Each row was made from one small tree. Brackets hold a mark, then the marks that hang from it, in alphabetical order. Every link used is in the known rows. Write each row's tree.
(in the rows, 128 means zero)
Known rows
(S (T H)): [156 135 145 152  84 135 114  96 122 160 139 160 113 117 129  95 120 151
 117]
(U S X): [ 97 145 124 148 165 128 116 153 139 140 174  97  48 149 131 163  95  95
 163]
(D J (T H)): [ 84 139 137 113 109 113  91 159  99  83 176  94 105 143 177 113  53 163
  44]
(D J (T S)): [102 139 133 120 116 103 106 152  97 106 173  56 104 133 174 126  44 153
  78]
(P (B Y) (S (T (H Z)))): [138 155 137  53  85  99 140 131 118 149 104 135 181  60 177  76 217 120
  39]
(T (S (U X))): [131 128 101 184 141 128 137 133 127 161 143 114  98 136 116 153  86 110
 149]
(T (H Z) S): [171 133 131 110 125 156 137  65 130 132  87 171 105 108 116 149 104 113
 112]
(S (T H) (U X)): [134 114 104 197 123 131 124 113 109 161 140 155 119 105 115 109 119 140
 127]
(S (T (H J (Z K))) U): [170  95 112 133 108 135 154 107 131 125  87 135 191 130  74 126 195 133
 196]
(P B (S (T H) (U X))): [107 116 127 114 118 117 139 176  80 156 130 160 153  55 153 125 185 128
  65]
(P (B Y) (S T U)): [118 156 122 121  67  71 144 190 126 174 162  83 203 104 173  85 194 139
  77]
(T (S U)): [153 132 116 176 108 131 138 123 136 156 145 120 125 153 111 160  84 129
 152]
(U (S (T (H J))) X): [112 126 129 142 196 142 121 112 129 114 132 151  91 112 102 151 144 115
 176]
(P (S T)): [136 140 162 126  71 107 109 157 122 170 149 113 139 100 150  80 150 158
 126]
(P B S): [103 147 177  57  80 110 129 209 127 147 154 110 125 136 188 123 167 113
  79]
(T (H Z)): [146 129 139 111 108 148 121  96 146 127 109 158 105 142 132 118 119 118
 115]
(D J): [109 139 158 126  99 113  99 175 130 115 187  72  78 165 164 132  78 137
 113]
(D J (T (H Z))): [ 96 123 130  90 122 118  99 131 101  75 138  91 120 126 175 108  77 152
  55]
(H J): [115 138 163 125 122 128 115 156 183 123 146 104 112 209 137 110 131 121
 181]
(S (T (H J)) (U X)): [122 107 114 176 161 134 128 122 135 131 122 155 140 128 102 116 147 138
 165]

Write each row's tree
[119 132 121 167 154 121 115 125 116 165 168  98  69 107 126 134 117 116
 175] : (U (S T) X)
[139 122 116  70 129 136 148 101 121  96  77 116 160 138 111 125 141 116
 137] : (D (T (H J (Z K)) S))
[136 127  99 177 151 148 141 109 114 141 125 169  97 114 104 170  82 115
 111] : (T H (S (U X)))
[107 112 128 145 156 125 125 159 123 123 116 161 168  90 108 116 175 147
 137] : (P (S (T (H J)) (U X)))
[171 123 134  76 131 157 158  95 140 108  68 149 135 138  84 163 163  94
 168] : (T (H J (Z K)) S)
[120 109  94 124 142 123 125 107  81  78 120 108 152  95 136 159  58 155
  62] : (D J (T (H Z) (S U)))
[134  91 104 153 170 139 137  95 138 123  86 152 157 111 100 110 168 125
 174] : (S (T (H J Z)) (U X))
[143 121 145  86 106 128 142 150 169 123 110  80 135 193 112 118 179  95
 209] : (H J (Z K))
[125 109 119 117 212 147 128  83 131 107  96 150 105  94  98 149 168 104
 186] : (U (S (T (H J Z))) X)
[144 125 124 151 151 152 145 107 147 109 107 173 146 157  86 176 109 130
 150] : (T (H J) (S U))
[127 124 125  83 160 140 129  81 137  88  78 137 152 134 129 114 113 130
 117] : (D (T (H J Z) S))
[128 114 106 204 114 113 122 136 123 179 157 102 120 125 127  95 119 137
 165] : (S T (U X))
[ 97 183 152  66  75  83 131 210 152 153 163  80 146 145 197  94 174 108
  55] : (P (B Y) S)
[159 131 113 168 116 148 141 100 123 138 126 175 122 130  96 174  79 134
 114] : (T H (S U))
[135 131 144 134 163 143 123 102 137 111 134 157 116 128  96 156 144 135
 177] : (U (S (T (H J))))
[ 91 139 144 109 132 128 109 141 150  91 135 125 137 186 148  91 105 150
 111] : (D (T (H J)))
[158 108 115 126 165 158 151  82 150  99  73 170 162 136  80 173 130 117
 162] : (T (H J Z) (S U))
